Each row was made from one small tree. Brackets hold a mark, then the marks that hang from it, in the order of their numbers. Every link used is in the known rows. Write each row's tree.
Known rows
{Z280 {Z962 {Z332 {Z33 {Z326 Z681}} Z287}}}: [  8.5 -12.9  14.7  -7.5   6.7 -50.6   1.4   6.4  16.9  -4.1  12.1   5.6
   4.7 -13.7  -5.9 -10.3   9.0 -14.1   7.4   1.3 -14.5  -7.7  -1.8  -9.5
  -1.6  30.2  14.0  14.1 -31.0  -7.4   4.0   1.4  10.3]
{Z962 {Z332 Z33}}: [ 1.1 -5.6  4.0 -3.7  3.2  3.4 -1.5 -4.3  9.6 -0.6 -9.0  5.6 -3.6  2.6
 -9.6  0.8  2.1 -2.3  5.4 -4.7 -4.4 -6.8  1.3 -6.4 16.9 11.6  0.0  5.9
 -5.1  6.6  4.5 -2.1  5.1]
{Z255 {Z332 Z33}}: [ 4.6 -2.5  2.4 -2.2 -0.2 10.9 -3.0  4.5  3.5 -0.8 12.5  3.7 -4.7  1.8
 -2.1  3.4  7.2  4.3  8.7 -3.7 -0.3 -4.8  4.2 -9.0 18.1  9.1 10.7  8.7
 -3.5  2.5  6.2 -5.9  7.1]
{Z287 {Z326 Z33}}: [  2.0   9.8   2.3   6.4  -0.7  18.4   0.5  -1.9   1.7  -7.6   5.0   3.8
   0.8  -4.8   8.4   3.2   7.4   5.6   3.6  -1.4  -0.2   1.2   3.0  -2.5
 -24.3  -3.5   4.4  -1.4  -7.7 -13.9  -6.0  -2.6   3.4]
{Z287 Z326}: [  0.3   5.1   2.8   5.4  -5.5  13.8   1.8  -0.6  -3.1  -3.6  -4.0   0.4
  -0.8  -1.2   7.3   5.6  -1.9   5.8   3.9   6.0   5.8  -0.3   4.6   2.9
 -16.2 -12.5   0.5   3.0   6.0  -3.8  -6.0   3.2   0.6]
{Z332 Z962}: [ -3.4  -2.5   4.4   5.4  -7.0 -19.3   3.2   4.1  -5.5  -1.2 -11.5   1.7
  -1.2  -5.2  -9.9  -0.7   5.6  -6.9  -2.0   8.2  14.3   0.7  -0.6   8.8
  -0.1   6.5   3.2   6.8   2.4   6.3   2.3   2.2   6.2]
{Z962 {Z332 Z33 {Z287 Z326}}}: [  1.9  -5.5  11.0  -3.6  -2.7   2.1   0.1   1.9  12.2 -11.5 -14.7   7.4
  -2.9  -6.3  -6.8   9.8   0.9  -1.0   7.4  -2.8  15.5  -7.9   6.4  -1.7
   6.5   5.5  -0.4  19.0  -3.4   3.5  -1.0   6.1   3.7]
{Z681 {Z332 {Z33 Z326} Z287 Z962}}: [ -0.4 -14.7  19.7   3.4 -15.1 -38.0  -5.8  11.4  -0.9 -10.0  -6.6  -0.8
  -2.0  -9.0 -24.3  -6.0  13.3  -3.5   1.0  13.9  38.5  -5.2   6.2   4.9
  36.8  30.5  12.2  10.5 -10.7  -2.2  14.3  10.0  17.3]
{Z681 {Z332 Z962}}: [ -1.9  -0.1   5.6   2.0  -9.5 -23.5  -3.5   1.1 -15.7  -4.7  -1.9   2.4
  -4.8  -3.6  -2.4  -1.8  12.9   4.5  -2.3   8.5  13.7   0.1  10.2   7.6
  19.2  17.6   0.6  -1.7   8.0  -7.2   4.3   8.2   6.4]
{Z962 {Z332 {Z287 Z326}}}: [  1.3  -2.2   5.6  -4.0  -4.1   1.2  -0.8   3.4   6.9 -12.0 -15.9   9.7
  -1.3  -6.4   5.1   8.6   1.7   0.9   6.0  -0.7   4.2  -4.5   5.9  -0.3
   1.2   1.8 -10.5  13.7   1.4   0.4  -4.0   8.7   0.4]
{Z280 {Z962 {Z332 Z33 {Z287 Z326}}}}: [  3.2  -4.5  12.8  -9.6  -6.3 -15.2   1.8   2.0  13.1  -8.3   4.9   6.1
  -0.7 -15.7  -4.7   4.4  -0.5  -5.6  14.1  -5.0  -3.3  -9.5   5.8   2.5
 -13.9  -0.6   7.2  18.8  -7.9  -3.1  -1.4   5.2   2.3]
{Z255 {Z332 Z33 {Z287 Z326} Z962}}: [  2.1  -4.0  14.5   5.2 -13.6  -5.2   0.4  14.4  -0.1 -11.6  -8.5   7.7
  -6.3 -11.7  -9.6  10.0   9.9  -2.4   8.1   8.1  31.7  -6.1   9.4   4.7
   6.9  12.5  11.5  31.7   0.6   4.0   2.7   4.3  12.4]
{Z332 {Z33 {Z326 Z681}} Z287 Z962}: [  4.4 -14.6  18.8  10.2  -3.8 -52.2   3.4  13.4   6.8  -6.7  -8.2   1.8
   2.7 -11.6 -19.2  -9.6   7.9 -18.1  -4.8  17.7  31.3  -2.4  -2.1  -0.7
   9.4  34.5  16.8  24.5 -29.7   1.6   6.2   3.1  17.4]
{Z962 {Z332 {Z33 Z326}}}: [  3.5 -11.1   9.2   0.1   1.4   2.2  -3.7   2.1  14.2   0.0  -6.9   3.7
   0.4   5.4 -15.5  -3.8   5.9  -2.4   8.4   3.6  -5.0  -6.3  -0.1 -10.5
  27.5  15.4   2.0   0.8 -13.7   4.5   9.1  -1.8  12.4]
{Z255 Z280 {Z332 {Z287 {Z326 Z681}} Z962} Z973}: [ 12.5   1.7  16.5   4.3   5.1 -18.7   5.0  26.2  -6.4 -11.5   2.9  17.2
  -1.3  -9.3  21.4  11.6  27.6 -12.7  -0.2  33.7  21.8   2.8  18.7   4.4
 -11.9  -0.2   3.7  28.3  12.0 -35.5  -2.5  -3.0  14.0]
{Z255 {Z332 Z33} Z973}: [ 4.5 -3.0  5.8 -5.8  9.7 18.5 -2.1  9.2  2.5 -0.6 17.6  1.5 -4.9  0.0
  1.7  7.9 11.2  2.8  1.9  8.5  3.5 -3.8  5.6 -4.7 18.7  0.3 10.8  9.0
  8.5 -7.0  9.3 -9.5 11.9]
{Z287 {Z326 Z33 {Z962 Z332}}}: [ 11.5   9.3   0.7   2.8   8.2   7.1   2.3  -5.1   2.4  -9.4   8.8  13.7
  -0.5  -8.3  11.1   1.0   8.9  -4.3   2.8  -6.2 -22.7  -0.8   9.1  -7.7
 -31.7  16.4  -2.4 -11.4 -11.2 -22.7  -9.6  -5.2   7.1]
{Z962 {Z332 {Z287 {Z326 Z681}}}}: [  5.2   1.9   9.2  -0.3   4.5 -20.6   2.3   1.4   4.9 -11.5 -11.6  11.4
   2.2  -5.9  17.0   5.9   3.2  -2.6   1.6   1.0  -5.5  -2.3   6.5  -5.8
  -8.4  16.9  -6.6  16.2  -8.2  -8.9  -8.8   7.4   3.1]
{Z326 Z287 Z962}: [ 19.4   6.7   7.3  -3.8   8.2 -22.0   0.9   0.5  -0.3   3.5  16.8   5.5
   4.4 -11.7   7.3  -9.9   4.0 -10.0 -13.6  -3.3 -15.1   3.9   0.9   2.3
 -29.0   7.8   8.4 -14.8  -2.4 -24.7  -5.2  -6.2   6.0]
{Z280 {Z962 {Z332 Z33 {Z287 {Z326 Z681}}}}}: [  7.6  -1.2  14.8  -6.3   2.8 -35.6   4.6  -0.8  11.7  -8.5   7.4   8.2
   1.9 -18.1   4.7   0.6   2.2  -8.7   8.4  -2.1 -12.1  -7.6   5.2  -3.7
 -25.7  11.9  11.0  21.5 -19.2 -12.0  -5.7   3.5   2.4]

Which tree is each row?
[  5.9  -3.6  14.1  -4.8   3.8 -36.7  -4.8  -0.8  -1.6 -10.3  11.1   2.9
  -1.2  -6.4  -0.4  -3.9   6.5  -1.6  -4.1  -0.8  12.9  -3.5   7.6  -6.6
  14.0  34.2  10.2  11.5 -15.9 -15.7   2.2   5.6   3.8] => {Z326 {Z681 {Z332 Z33 Z287}}}
[ 10.5  -1.7   7.4 -16.6   7.1 -11.6   0.8  25.8   3.7  -4.9  28.9   9.6
   0.7 -10.8  12.1   5.5  23.7 -11.4  10.1  14.8  -4.9  -0.9  10.9   3.3
  -9.4 -13.6   6.0  12.4  12.0 -34.4   5.3  -5.9   1.8] => {Z255 {Z280 Z962} {Z332 Z287} Z973}
[ 17.5  -4.8  16.8  -3.9  14.2 -18.1   2.4  21.7   4.9   4.3  37.9   7.6
   3.3  -1.9   8.4  -4.4  25.4 -11.5  11.4  28.2 -16.7  -1.5   9.9 -11.7
  -7.5   1.4  20.7   6.4  -9.6 -40.3   7.5 -17.0  17.6] => {Z255 {Z280 Z962} {Z332 {Z33 {Z326 Z681}}} Z973}
[ 16.6  12.3   2.8   6.8  16.6 -13.1   5.1  -6.7  -1.2  -7.7  12.4  15.4
   1.8  -9.3  21.4  -4.7  11.9  -7.3  -1.5  -4.9 -32.6   0.4   8.8 -14.1
 -40.6  30.4   1.7  -8.0 -23.0 -31.0 -14.1  -8.6   8.8] => {Z287 {Z326 Z33 Z681 {Z962 Z332}}}
[  3.3   3.8   4.6  -9.1  -1.1  -5.8   0.5   2.4  12.0 -13.1   9.4  11.6
   2.7 -19.4  10.4   0.3  11.9  -1.9  12.5 -10.0 -18.1  -4.7   3.0  -0.9
 -25.3   7.6   3.9   7.5 -13.6 -16.6  -4.1   3.4  -0.5] => {Z280 {Z962 {Z332 {Z287 {Z326 Z33}}}}}
[  6.3  -6.3  13.0   0.6  -2.3 -48.6  -6.2   7.0  -4.0 -11.0   9.9   3.2
   3.9  -1.8   5.5  -8.8  13.2   3.3  -4.0   9.1   3.3  -0.1   7.2  -8.9
  20.3  37.6   2.0  -0.7 -15.3 -17.8   4.5   9.8   9.6] => {Z33 {Z326 {Z681 {Z332 Z287}}}}
[ 12.7  -5.5  13.7  -6.7   4.1  -3.7  -0.3  23.3   7.6   3.2  35.6   5.1
   0.8  -0.8  -1.4  -1.2  23.3  -7.9  15.6  26.3  -8.6  -3.3   7.6  -4.7
   2.7 -13.0  18.2   3.7   1.4 -33.3  11.5 -15.2  15.8] => {Z255 {Z280 Z962} {Z332 {Z33 Z326}} Z973}
[ 15.7  12.2  11.9   6.1   3.5 -29.3   0.9  -7.8 -20.8  -7.2  22.2   4.1
  -1.1  -5.9  21.8  -2.0   2.6   3.6  -6.6   7.0 -16.7   1.3  19.5  -4.6
 -28.5  19.6   2.1 -13.5  -2.5 -32.4 -11.1   1.4   6.0] => {Z287 {Z326 {Z681 Z332} Z962}}
[ 18.6   3.2  10.8  -3.4   6.1  -1.8   3.0  23.3  -2.3  -9.1  18.7  14.1
  -1.3  -7.8  18.0  13.8  17.6 -11.1   1.1  20.5   5.5   1.1  20.0   1.2
 -27.3 -12.0  -1.0   7.8  16.0 -39.6  -2.4  -6.4   9.4] => {Z255 Z280 {Z332 {Z287 {Z326 Z962}}} Z973}
[ 16.1  -9.4   8.9   0.3  13.7 -56.3   2.5   6.9   6.1  -8.4   5.4  11.8
   5.8  -9.7   4.0 -10.3   9.8 -17.3  -5.9   5.0 -17.9  -1.8   2.6 -11.1
  -3.8  41.9  -2.3  -0.7 -27.2 -14.2  -3.2   1.9  12.1] => {Z33 {Z326 Z681 {Z962 {Z332 Z287}}}}
[  4.3  -4.0  14.2   9.5  -5.5 -49.8  -3.6   4.6 -14.9  -5.0   0.6   4.3
   1.5  -2.8   2.3 -11.7  16.2   1.7  -3.9  22.9   4.6   1.2   7.8  -2.2
  19.1  37.9   4.8  -4.2  -8.8 -17.0   4.6   7.1  17.7] => {Z33 {Z326 {Z681 {Z332 Z962}}}}
[ 10.8   3.4   2.9 -11.9   9.5   4.7   1.2  20.0  -1.6   2.4  33.6   8.9
  -0.1  -3.1  13.8   5.4  22.6  -7.8   9.9  16.6 -17.7  -0.2  10.6   0.2
 -10.9 -19.0   7.9   3.4  18.0 -36.1   3.0 -11.5   3.8] => {Z255 {Z280 Z962} Z332 Z973}
[ 12.9 -14.3  14.6   1.0  -0.5 -28.0   1.3   9.8   9.9  -6.5   9.6  -1.9
   1.8 -11.0 -21.8  -7.3   0.5 -15.5  -2.5   4.4  14.2  -4.4   2.3  -2.7
  -5.4  20.2  12.2   4.3 -24.6  -0.7   5.7  -0.6  14.3] => {Z332 {Z33 {Z326 Z962}} Z287}
[  4.4  -5.9  19.5   1.7  -3.6 -51.4  -1.2   3.1  -7.2 -10.9   0.1   4.0
  -3.4 -13.0  -8.0  -4.1  12.8  -6.6  -7.4   6.6  26.6  -2.8   8.5   3.7
  16.7  40.8  12.2  19.0 -15.1  -9.7   4.6   7.7  10.9] => {Z326 {Z681 {Z332 Z33 Z287 Z962}}}
[ 12.5 -10.4  17.6  -1.7  -2.8 -35.1  -5.0   6.8  -0.8  -9.2  19.0   0.0
  -0.7  -8.2 -16.7  -8.3   4.7  -6.2  -4.0   5.6  13.5  -4.7   9.5  -4.0
  12.5  30.5  11.7  -5.0 -18.8 -15.0   7.3   4.9  14.1] => {Z681 {Z332 {Z33 {Z326 Z962}} Z287}}
[  3.3  -8.4   7.0 -15.3   1.7 -25.8  -0.1   2.3  16.5  -5.4   6.0   4.9
  -0.9 -16.6 -11.5  -1.4   2.7 -11.7   9.5 -11.3  -8.1  -9.2   0.5   1.1
   3.0   9.0   9.9  16.8 -16.5   0.6   3.9   2.6  -0.4] => {Z280 {Z962 {Z332 Z33 Z287}}}
[ 27.1   1.3  12.0  -0.9  15.5 -47.7  -1.1   1.2   4.3   1.6  10.1  13.4
   9.5  -9.0  13.5 -18.1  13.3 -10.1 -12.1   5.1 -34.4   2.6   1.1 -12.4
 -19.3  37.6   4.5 -16.2 -19.3 -32.6  -5.4  -6.4  17.4] => {Z33 {Z326 Z287 Z681 {Z962 Z332}}}
[ 24.6   8.4   7.8  -5.2  21.7 -41.7   0.8  -5.1   1.6   1.1  13.4  16.0
   6.3 -11.4  19.5 -13.8   9.6 -12.8 -16.4  -4.0 -37.3   2.7   1.8  -7.9
 -24.9  33.6   2.8 -11.5  -9.1 -32.8 -10.7  -7.6   8.2] => {Z326 Z287 Z681 {Z962 Z332}}
[ 11.3  12.0   2.9   6.8   1.8   3.9   4.2  -3.0  -3.4  -5.9  16.4   5.4
   0.8  -8.5   8.8  -0.9   5.5  -3.6   0.1  -0.5 -10.3   1.5   7.9  -2.0
 -45.3   6.5   7.3 -10.1 -11.4 -22.5  -9.6  -7.1   6.4] => {Z287 {Z326 Z33 Z962}}
[ 18.7  -4.2  17.5   0.0  10.1 -27.0  -3.4   0.5  15.8   5.1   3.5  11.1
   8.0  -3.8   1.8 -13.7  13.7  -6.9  -5.3   5.4 -17.3  -1.9  -2.1 -14.4
   9.3  31.9  11.8  -0.2 -20.7 -21.6   1.6  -6.2  17.0] => {Z962 {Z332 {Z33 {Z326 Z287 Z681}}}}
[  1.6 -10.7   8.1  -8.6   4.2  -6.6  -2.0   2.2  15.7  -8.7 -11.6   6.3
  -2.1  -5.6 -12.4   3.2   1.9  -8.0   3.4  -8.3   8.6  -7.3   0.2  -2.4
  22.8  18.0   0.8  17.0 -12.1   6.0   5.4   3.5   3.2] => {Z962 {Z332 Z33 Z287}}
[  0.6  -6.3   2.8  -1.0  -7.5 -26.1  -1.2  17.2  -2.6 -11.6  -4.6   9.8
  -3.5  -9.1  -3.2   2.5  14.4  -5.9   2.4   3.8  20.0  -2.3   5.2   4.3
  18.4  23.4   5.3  20.8   1.1   3.7   5.3   6.0   8.3] => {Z255 {Z332 Z287 Z962}}
[ 21.7  -2.5   9.8  -4.1   9.1 -25.6  -3.5   3.2   8.2   2.8   7.8  12.0
   7.5  -7.0   4.3 -12.8  10.6  -9.8  -9.3   2.9 -27.3   0.6   1.1  -5.5
  -6.6  21.7   0.8 -18.8  -9.3 -24.2  -1.2  -4.6  15.2] => {Z33 {Z326 Z287 {Z962 Z332}}}
[  4.2  13.3  11.0  12.1  -2.6 -25.0  -0.4  -3.4 -16.6 -11.7   7.0   9.2
  -0.9 -10.3  16.5  -3.8  21.9   7.4  -1.6  10.2   4.9   2.4  13.2  -0.3
 -14.6  33.6   8.7   0.7  -8.9 -30.5  -4.2   1.2  10.7] => {Z287 {Z326 Z33 {Z681 {Z332 Z962}}}}
[ 12.7 -11.6  16.2 -10.4   2.9 -13.3  -0.8  30.1  13.7  -4.5  29.2   6.5
   2.4  -6.2  -6.1   1.9  23.6 -12.4  13.3  21.9   5.6  -4.7   8.8  -3.1
   4.1  -6.4  18.7  15.2  -3.8 -29.4  13.5  -8.8  14.5] => {Z255 {Z280 Z962} {Z332 {Z33 Z326} Z287} Z973}
[ -1.8  -0.9  13.8   3.2 -17.0 -26.4  -2.7   6.5 -12.4 -15.3 -11.4   4.6
  -5.0 -13.3  -1.1   5.8   9.4   4.5   0.0  11.0  32.3  -1.9  14.2  11.6
   6.2  11.8  -0.5  11.7   7.8  -8.4   1.8  16.1   6.3] => {Z681 {Z332 {Z287 Z326} Z962}}
[ -1.3  -9.9  16.3  -2.4 -11.0 -36.4  -4.4   6.0  -4.6 -10.2  -6.6   2.3
  -5.5 -10.5 -18.8   0.0  10.0  -3.1  -2.3   4.6  36.0  -4.7   7.4   9.7
  26.3  25.5  10.5  15.3  -3.9  -0.4  10.3   9.7   9.2] => {Z681 {Z332 Z33 Z287 Z962}}
[ 24.8   7.7   9.2  -0.3  15.9 -38.4   2.6  -2.1  -3.1   4.3  21.5   8.7
   7.7 -14.8  18.6 -14.5   6.3 -12.7 -17.9   1.6 -22.7   5.2   0.4  -2.9
 -39.5  24.7  11.4 -10.1 -12.7 -33.7 -10.5  -7.6   7.6] => {Z326 Z287 Z681 Z962}
[  4.8   0.1  14.2   5.7  -0.8 -41.8  -1.7  -2.8 -13.0  -2.9   5.2   4.1
  -3.9  -4.5  -4.0  -6.6  11.9  -3.0  -5.5   9.6  14.4  -1.9  10.5   0.3
  12.5  35.3  12.5   8.1 -10.5 -13.7   2.8   1.7  12.7] => {Z326 {Z681 {Z332 Z33 Z962}}}
[  4.3  -3.5  18.5   9.7  -7.5 -36.7   7.9   6.0   0.8 -11.9 -12.6   4.2
  -1.6 -16.6  -5.9   3.1   2.6 -11.4  -2.6  13.1  33.1  -2.5   4.3   6.7
 -15.8  17.5  15.1  33.8 -13.7  -3.1  -3.1   5.3  10.8] => {Z332 Z33 {Z287 {Z326 Z681}} Z962}
[ 16.2  -5.8  11.1  -5.2  15.8 -43.6   4.4  -1.1   9.1  -8.2   7.5  10.3
   0.0 -11.5  -3.8  -6.0   2.0 -20.3  -7.1  -7.7  -9.9  -4.7   4.2  -8.6
 -11.6  38.1   8.2  12.0 -27.1 -11.3  -3.6  -2.2   6.9] => {Z326 Z681 {Z962 {Z332 Z33 Z287}}}
[ 19.5  -3.8  19.1  -7.2  10.0 -43.7  -1.5   1.0  16.2   4.9  20.3   7.8
   9.6 -12.1   2.3 -18.1  14.3 -11.0   0.1   2.6 -32.7  -3.9  -4.3 -10.2
 -13.8  25.0  19.1  -0.2 -23.6 -27.3   0.3  -6.9  13.8] => {Z280 {Z962 {Z332 {Z33 {Z326 Z287 Z681}}}}}
